Known rows, with every step that occurs
L -> R -> F: [ -3.3 -10.6   1.5   3.6 -29.0  12.9  32.5   5.2  27.2   4.3 -42.9 -12.2
 -19.8   4.6 -28.7  14.9   4.6 -14.3   1.9  12.5 -12.1  12.9 -10.9  28.1]
C -> K: [ -4.1  -8.7 -17.5  10.2  -6.6 -16.1  14.7  -6.1   9.0  10.0   9.6 -14.9
  14.8  16.0  22.9   5.0  -1.0   4.3  15.3 -13.6  -3.5  38.7  15.0 -18.3]
F -> R: [-11.4  -7.3 -14.1   0.6 -21.7   2.9 -14.5  33.0   8.3  16.9   6.8  12.3
  -6.9   0.9   5.9  19.4  -3.2  22.8  15.3  -2.6 -19.0  40.8  18.3 -11.1]
E -> D -> K -> U: [ 21.1  19.4   8.5 -40.0   9.4 -19.2   2.5  23.3 -19.9  45.9 -23.1 -15.7
  12.0  59.1 -24.1  24.1  49.2  -6.0 -18.7  11.8  15.9  30.6   7.7  -0.4]
R -> L -> E: [-36.1   7.3  16.9  12.1 -39.9  30.4  -4.0 -42.7  -7.8 -18.3 -20.8  -7.7
 -10.8  17.9 -16.2   0.0  32.2  -3.9   4.7  21.2  16.4  -0.6  -7.4 -19.0]
M -> K -> D -> E -> L -> R: [-46.6  21.6  -7.4 -12.0 -71.0  -2.2  45.1 -12.4 -30.1  29.1 -59.6   4.2
  17.2  68.5  -1.7  -0.7  40.4 -36.0 -14.4 -31.9 -20.6  28.8  27.5  28.4]
K -> D: [-10.0   9.9 -21.6  -2.2   8.9  13.5  24.6  -3.1   5.1  24.7  12.3  14.9
 -22.3  17.1  -1.4  -7.4  -4.2 -16.0  -7.8  13.9  -2.5 -12.1  23.8  15.6]
U -> K -> D: [-16.7   7.3 -28.5   0.0   3.5  -2.1  14.6  14.6  22.6  23.7  20.5  37.8
  -4.7  36.6  24.2   2.7 -16.3  -0.1 -10.5  -6.7  -7.4  -2.5  29.0  10.6]
E -> R -> F: [ -3.8  -4.6   0.7   0.0  -5.8 -11.8  11.8  38.6  17.4  -3.4 -10.9 -13.0
  -2.2  -4.3 -17.3  22.3   3.3  12.8   5.1  12.7 -16.6  10.6   3.1   2.9]
E -> L: [-12.3  21.4  16.5  -8.4 -33.4 -12.1 -11.8 -17.5 -16.0 -24.5  -6.6 -13.8
  27.2  21.3 -21.4   8.3  15.4  -4.0  -5.0 -17.6 -19.2 -17.2  -4.6  -4.8]
D -> K -> M: [ -7.3  -7.1   3.8 -42.5  -7.7  -4.8  -4.5  13.1  -7.3  16.7   8.5   4.3
   4.4  22.2  -8.6  -2.6  24.5  -5.6  -9.6   2.6  12.3  35.6  14.4   5.0]
F -> R -> L -> E -> D -> K -> U: [-28.2  22.0  13.3 -27.2 -52.0  13.0 -11.7  11.0 -16.8  44.9 -35.1 -12.0
  -2.4  80.4 -35.1  43.6  78.0  13.5   3.6  32.8   9.4  70.5  18.1 -31.5]
L -> R -> E -> D: [ -0.3   8.8  11.3   7.6 -33.2   2.5  31.1   0.3 -10.4   6.3 -66.7 -55.9
   9.7  56.0 -24.0  20.9  42.0 -16.9 -23.4   6.2  13.4  16.0  -2.5  13.0]
U -> K -> D -> E -> L: [-44.3  42.3 -15.6 -24.2 -26.4   1.5  15.2  -1.6 -22.1 -11.1  -7.0  32.7
  14.5  60.9   2.3   2.0  18.6   0.5 -22.8 -21.5 -19.4   4.0  40.8  22.5]
M -> K -> D -> E -> R: [-33.9   6.0 -26.8  -9.0 -14.7 -11.8  36.6  38.8 -20.7  44.6 -15.3  17.8
   9.5  41.0  29.2  -0.1  18.3  -1.6  -2.1 -20.4  -7.4  43.2  47.2   3.2]
F -> R -> L -> E: [-50.7   3.0   1.7  12.3 -61.0  31.1 -15.4 -11.0   3.7  -0.3 -14.2   4.1
 -16.2  18.8 -11.4  18.8  27.1  15.9  21.4  19.5  -7.3  38.3  10.7 -31.7]
R -> E: [ -4.7  17.0  -6.3   7.8   6.8  25.1  -0.5  10.3   2.7 -26.5  -8.0 -21.4
  -8.3  12.4  -2.5   5.9  18.7  16.6 -21.5  14.2  12.1   4.2   4.7  12.9]
L -> E -> R -> F: [-24.6  -7.7  19.4  12.9 -30.6   1.8  14.3  16.9  21.2  -2.8 -34.7  -6.0
 -14.6  19.5 -15.7  -0.2  21.0  -6.2  11.0  24.7  -6.6  18.4 -14.4  -2.0]
L -> R: [ -2.2 -17.1  19.4   5.1 -29.9  -3.0  20.1 -11.9  18.0  14.5 -44.0 -13.8
   7.7   9.5  -8.0  -0.6   3.1 -26.1  -1.4   0.5 -11.1   3.1 -10.3   7.5]
L -> R -> E -> D -> K: [ 11.2   6.0  26.4  -7.0 -20.4  -3.3   2.8   2.9 -15.1  12.7 -71.1 -54.9
  19.7  77.7 -26.1  23.0  64.1 -14.8 -31.9  -0.7  28.3  43.0  10.2  21.9]
L -> E: [-22.1   0.0  17.9  11.0 -27.6  14.7   3.8 -23.1   3.0  -2.2 -26.0  10.5
  -8.5  23.3  -1.3 -19.6  20.6 -18.6   3.1  12.8   9.2  10.2 -18.5  -6.7]

Rows
[ -8.8   2.5   9.0  13.4 -25.8  20.8  19.3   1.1  21.7 -13.0 -49.6 -38.6
   0.0  23.1 -10.8   7.6  22.8  -7.4 -21.5  10.9   5.3   8.5  -4.5  20.6]  L -> R -> E
[-17.7   7.9  17.8  -3.1 -61.7  -0.2  23.3 -10.5  12.2 -18.4 -52.9 -28.6
   4.0  21.0 -51.4  19.2  23.1 -17.8  -4.5  -2.7 -30.7  -3.9 -15.0  27.3]  E -> L -> R -> F
[-42.7  36.0 -25.3 -16.8 -41.7   0.2  26.5   0.8 -46.6  14.2 -15.1  15.8
   9.4  56.5   4.8  -1.6  33.0 -14.1 -15.8 -32.5 -10.0  22.7  37.7  19.4]  M -> K -> D -> E -> L
[ -5.7   1.5  12.9 -32.6 -40.9  -3.6  25.2   9.9 -18.3  17.0 -56.1 -50.8
  17.0  80.0 -34.2  16.1  63.7 -20.5 -31.4   5.8  26.8  48.7  13.2  12.6]  L -> R -> E -> D -> K -> M
[ -2.9   8.4 -28.3 -15.0 -13.4 -13.5  15.8  38.4  10.2  40.1  -0.9  12.8
   5.9  23.6  13.7  11.5  12.0   0.6  -3.1  -3.6  -4.0  25.3  -6.7  -9.0]  M -> K -> U
[-31.3   9.1  20.6 -39.3 -56.9   5.5   4.8 -34.6 -42.6  10.4 -26.7 -22.8
   4.9  72.0 -37.4   6.6  73.3 -20.9  -3.6  17.0  33.8  37.0   9.0 -25.0]  R -> L -> E -> D -> K -> M
[-43.8  22.2  -6.3  -7.0 -57.8   0.6  56.8 -30.3 -10.7  18.3 -49.1 -20.5
  21.8  68.0  -8.5   0.5  29.4 -35.0  -4.1 -15.6 -27.2  32.4  44.3  17.0]  C -> K -> D -> E -> L -> R
[-26.7  18.9  17.9   5.2 -51.4  11.2   7.3 -44.2 -36.8  -3.7 -33.8 -26.1
  -1.6  49.1 -31.0  12.7  52.1 -14.3   3.2  11.8  20.9   6.3  -4.8 -28.4]  R -> L -> E -> D
[-40.2  32.0  -7.0 -19.0 -51.2  29.4  58.2 -11.3 -12.9  -1.6 -59.9  -4.5
 -24.2  42.3 -51.3   7.6  32.6 -30.9 -20.6   9.2 -31.6   5.9  31.4  57.4]  K -> D -> E -> L -> R -> F
[-20.7   2.8  12.9 -10.1  -3.4  -9.5  10.9  20.6 -23.0   0.1 -31.6  -5.0
  19.1   6.0   2.3   3.3  19.3  11.1   0.3   0.3  -7.3  25.8  23.5  -3.2]  D -> E -> R
[  5.7   2.2   1.4 -46.8 -16.0 -21.2   2.9  11.9 -36.1  29.4  -3.7 -18.8
  14.1  52.2 -20.1   9.4  36.9 -11.8 -10.1  -6.3  21.7  43.9  15.9  -5.3]  E -> D -> K -> M
[-21.8  35.9   9.9  -1.1 -28.8  10.7 -12.9  -3.7  -8.7 -47.8 -15.1 -38.4
  17.9  32.5 -24.9  12.7  31.7  12.1 -24.2  -4.7  -6.6 -13.9   1.3   9.7]  R -> E -> L
[-32.6  14.2  11.9 -12.9 -16.8  12.4   8.4  -1.6 -31.1 -18.2 -25.9 -19.7
  16.0   1.7 -13.4  26.4  29.5  23.1  -1.5   7.7  -6.1  10.7  29.8 -17.1]  D -> E -> R -> L
[-25.2 -10.2  33.2  11.3 -29.8 -12.4   1.5  -1.0  13.9   6.1 -37.5  -5.8
  15.9  27.4   2.9 -11.0  25.2 -14.8  15.6  11.8  -4.5  12.2 -14.1 -26.0]  L -> E -> R
[-17.4  14.4  34.9 -10.8 -38.2   8.3 -16.8 -45.0 -41.9   5.4 -40.4 -26.9
  10.8  69.9 -31.8  17.8  75.0 -11.9  -5.3  10.1  35.3  33.3   7.2 -18.8]  R -> L -> E -> D -> K
[-48.8  26.1   3.8 -15.0 -54.5   3.2  33.9 -10.7  -2.1   3.2 -50.9  19.5
  20.3  68.7  -7.5   3.3  22.3 -24.8 -24.9 -21.2 -28.4   6.7  29.1  30.3]  U -> K -> D -> E -> L -> R
[-33.2  32.7  12.3 -23.7 -28.5   8.1   4.0 -14.3 -47.8 -31.0 -28.3  -5.1
  18.3  21.9 -22.2   3.1  35.7   0.1 -12.7 -18.2 -12.5   5.3  14.1  12.5]  D -> E -> L
[-25.3  22.8 -25.9 -12.1  13.7  32.7  34.7  -3.4 -28.8  19.2  -9.9  22.7
 -23.0  20.2   0.7  -9.4  12.2  -9.7 -16.2  15.4   2.5  10.8  42.4  33.2]  K -> D -> E
[-46.1  28.4 -24.2 -13.7 -66.8  12.9  59.6   5.2 -23.8  20.7 -59.1   3.1
 -10.1  62.3 -24.1  13.8  39.6 -28.5 -15.3 -19.0 -23.9  38.3  30.6  50.2]  M -> K -> D -> E -> L -> R -> F
[-19.6   3.9 -13.4   2.5 -31.6  20.2 -21.2   9.1   0.4   3.6  13.0  -5.4
  -9.7  -4.4  -9.3  43.7   5.6  37.1  12.6   6.7 -17.4  27.9  29.1 -23.3]  F -> R -> L
[-18.5  26.3  26.5 -27.8 -32.1  12.1   1.5 -19.5 -27.7  28.1 -43.9 -20.7
   3.1  79.4 -45.0  24.2  84.2 -11.7 -11.4  35.2  29.3  25.9   1.3 -18.8]  R -> L -> E -> D -> K -> U
